Each row was made from one small tree. Brackets hold a mark, then the marks that hang from it, in alphabetical order. Every link used is in the known rows. Write each row's tree.
Known rows:
{E K}: [ -3  -3   0   0  -6  -8 -17   0 -10  15   2   2   5  15  -7  -2  -7   2
  -1   8  33  -6   6   1   7   9]
{Y {L {K B D}}}: [-10   8 -14 -17  -9  25 -13  -4 -35  19   3 -14  12   4  10  12   0  10
 -12  26  -7   1   0 -20 -42   2]
{Z {K D}}: [-12  16  -7  -1   7  -4 -30  -6  20  -4  12  -4  11   9  -2   6  -8  -4
 -13 -21 -14   6  -4   1 -19  -1]
{Z {K B} Q}: [ -2  20 -16  10   3   2  29  -1  10  -7  16   8   7   3  -6  30   7  -3
 -12   1 -11   7  17  13  13   5]
{Y {L K}}: [ -6  15 -11 -11 -17  21 -24  -7 -26  26   3  -7  18   7  -1  25   4  18
  -2  40  -4   6  10  -3 -47   6]
{E {K B}}: [ -5 -11  -6  -4   0   3  15   4 -22   9   1  -1  -2   7   2 -10  -8   2
  -3  -1  37 -13   8 -12  19   6]
{L {K {B Y}}}: [ -9  -1 -16  -7  13  16  36  -9 -12  12   6  -4   3  -9   7  -2   2   7
  13 -16  -5  -2  18  -8 -19   9]
{Z {Q C D}}: [  8  -8  15  15  -7 -10 -10  -8  21  -4   1   2  -1   3   5  21  20 -15
  -1  35   0  30  15  45  -2   0]
{E {K D} {Q N}}: [  1  -6  -1   4   3 -16 -17  17 -16   9   3  -1   2  27 -22 -17 -10 -28
   7  -2  16 -23  -2 -13  66  11]
{B Y}: [-14  -3  29  -4   5   2 -10 -14   7   9   8  -2 -10 -19   8   1   7  -5
  13 -48  15  -3  11   7 -27  19]
{Y L}: [-10   9  10 -10 -21  19 -39  -1 -18  18  -2  -3   8  -1   4  23   6  12
 -10  26  15   3   7  -2 -34   8]
{Q C E}: [ -1 -11   9   9  -1  -8  24  -2  23  -6 -12  19  -9 -19   8 -10   2   0
   4  -2  -9  20  14  -5 -20  -8]
{L {K B D}}: [ -9  -4 -25 -10  13  11  14  -2  -9   6   2  -6   4   2  10 -14  -5  -4
  -7 -11 -11   4   2 -18 -12   1]
{E Q}: [ -5  11  11   5   0   3 -19  15   9  10 -13   5  -3   0 -11   2  -1  -8
  -3 -19  24  -9  17  -4  38  14]
{E {K B D} Q}: [ -3  -4  -5  -4  10  -2   6  15 -27  11  -3 -13  -6  16  -5 -19 -19 -17
 -14 -20  31 -25  -5 -32  51   8]
{F {J Y}}: [ -7  -5  21 -24  15 -11 -37  -4   7 -22 -12  10   5 -16  -8 -17  -2  15
 -26 -72   9  -3 -14   2 -34  -3]
{J {Y {L K}}}: [  0  18  12 -20  -3   7 -40 -20 -27  23  -2 -11   7  -6 -10   6  -1  10
 -25  10   0   2  -8   8 -68  -4]
{Q D N Z}: [ 15  -6   2  16 -19  -1 -20  14  30 -23  -5   4  -9   0   4   4  13  -2
  24  31   5  -2 -12  36  55  -4]
{B {Y {L {K D}}}}: [-13   7  15 -14  -1  12 -18 -21 -20  22  16 -18   4  -8   9  13   4   3
   7 -16  -6  -3   1  -5 -61  15]
{F J}: [-12 -10  10 -15   8  -5 -26   7  17 -24 -11  16   8 -10  -1  -9   2  17
 -11 -63  13   0  -1  -3 -10   5]
{Q C N {Z K}}: [  5  -8 -18  27   3  -6  36   9  35 -22   9  24   2  -6 -11  -9  28   1
  43  48 -48  23  -8  14  27 -11]
{E K {Q C}}: [  3  -5   1  10   6 -10   7   7 -11  19  -5  -3   4  16 -18 -10  -4  -8
  12  20  18  -2  11  -7  30   5]
{D K}: [ -5   3   2  -2  10  -4 -30  -4  12   0   3   2   4  22   2   9  -6  -2
 -16 -33   4  -1   8   7  -2   5]
{Z K}: [ -9  20  -8   4   2   1 -15  -5  21   0   9   3  13   4  -9  18  -2   9
  -2  -9  -6   6  12  11 -13   2]

Write each row's tree:
[ -9  -6   6  -8  21   6   9  -9  -2  -4   9  -6  -8   7  14   2  -6  -4
  -9 -60   4 -12   8  -6  -3   5]
{D {K {B Y}}}
[ 21  -1   5  18 -14  -7  14   1  40 -21 -18  -2 -16 -18  22   0  -2  14
   5  31  -9  18 -18  16  -6 -24]
{Q C D E Z}
[-19 -14  16 -21  11  18   2  -7 -24  -1   9 -18 -16 -18  29 -14  -2 -14
 -15 -51   7 -10 -12 -30 -24   6]
{K {B {Y L}} D}
[ -8   9 -15 -14 -12  28  -2  -4 -33  22   2  -8  14   1   5  20   3  18
  -4  35  -2   1  11 -12 -37   4]
{Y {L {K B}}}
[-11  -5 -15 -12  18  11  21 -10 -13   8   9 -11   0  -4  13 -14  -3  -6
   1 -28 -13  -1   1 -18 -25   5]
{L {K {B Y} D}}
[ 24  -3 -12  27 -11 -14  37   3  45 -36  -1   8  -5  -8   3   4   4   6
  35  42 -45  13 -13  27  27 -29]
{Q C D E N {Z K}}
[ 23 -17   1  24 -15 -12  30   9  39 -33 -11  13 -16 -14  10  -8   9  -1
  32  40 -26  13 -11  25  36 -23]
{Q C D E N Z}
[ -5   3  11 -30   8  -2 -37  -9 -12 -12  -8   2  14 -10  -9  -6  -2  24
 -25 -47  -3  -2 -15  -3 -57  -5]
{F {J {Y {L K}}}}
[  4  -3  -2   9  -2 -11  -1  17 -15  13   0   7   3  22 -28  -7  -5 -15
  19   9  24 -24  15  -4  72  14]
{E K {Q N}}
[ 15 -16  11   8  -9 -16   8 -12  11  -4  -9 -10  -4   1  12   0 -14   1
   7  21   8  12   6  20 -17 -20]
{Q C D {E K}}
[ 12  18 -22  20 -14  -9  31  18  36 -27   2  30  -5  -8  -9   5  -2  10
  17   5 -27 -11 -10  -5  47  -5]
{Q E N {Z K}}
[  8  -1  -1  12 -14 -23   7   8   6  -7   9  25  -3  12 -10  10   3 -24
  -4   6  -2  -4   9  10  40  11]
{Z {Q {E {K D}} N}}
[-19 -19  17 -16  19  11  10  -4  -8  -7   6 -12 -21 -19  28 -25  -2 -21
 -13 -69  10  -9  -9 -25 -10   8]
{K {B Y} D}
[ -1  16  13 -22   0   5 -48 -20 -28  21   0 -14   5  -4  -7   0  -4   4
 -31   3  -6   2 -16   3 -71  -6]
{J {Y {L {K D}}}}
[ 12 -18   9  18  -1 -18  -2  -5  21 -14  10   8   2  18  -3  19  22 -26
  13  31 -21  23  17  51  25  -2]
{Z {Q C {D K} N}}
[ -7  -3   9 -34  15   1 -29  -7 -18 -16  -7  -3  10 -12  -2 -15  -5  18
 -32 -57  -5  -5 -22 -14 -54  -8]
{F {J {Y {L {K B D}}}}}
[ 14  17  -5  19  -6 -17  15 -14  33 -13  10   0   9   6  -3  38   0  -3
  -4  26 -30  24  13  38 -14 -12]
{Z K {Q C D E}}
[-16  -9  15 -13   4  25  26  -5 -23   5   4  -7 -13 -25  20   1   6   3
   1 -33  18 -11  11 -16 -17  11]
{K {B {Y L}}}
[ -8  12 -11 -15 -13  17 -35  -7 -27  23   5 -12  17  10   3  17   0   9
 -10  33 -10   6  -1 -10 -50   5]
{Y {L {K D}}}
[  9   4 -10  10  -1 -14  -8  24  -7   3   1   1  -4  24 -19 -18  -8 -18
   8  12  10 -24 -21 -19  76   8]
{E {K D} {Q N Z}}
[  9   2  -4  18  -7  -6  35   8  35 -15 -15  21 -16 -23  12 -11   5  14
   5  18 -17  19 -14 -12  -3 -13]
{Q C E Z}
[ 16  -6  -7  13   3   2  34  12 -11   2 -11 -19  -8   8   0 -11  -7   2
  11  33  21 -10 -10  -6  53  -9]
{E {K B} {Q C D Z}}
[ 14 -22   7   6  -4  -9  32 -10   4  -9 -11 -11  -9  -5  18  -5 -14   1
   6  16  10   7   7  11  -7 -23]
{Q C D {E {K B}}}
[ 10 -15 -16  17   8  -2  59  23 -14  -1  -4   7  -8   6 -15 -23   6  -8
  29  33   4 -14  -2 -20  81  -1]
{E {K B} {Q C N Z}}
[  6   5  -9  23   6  -3  24  19  25  -8  -3  15   0  -1 -20  -5  15  -6
  29  24 -25   4   2   1  56   0]
{E {Q C N {Z K}}}
[ -2  12  10 -24   3  10 -32 -18 -33  18  -1 -15   2  -8  -3  -4  -4   5
 -31  -1  -3  -1 -15  -4 -65  -8]
{J {Y {L {K B D}}}}
[  9  18  -9  11  -6  -6  -2  19  -7  15  -7  -2  -1  17 -17  -2 -11   5
   0  18  31 -20 -10 -15  54  11]
{E K {Q Z}}
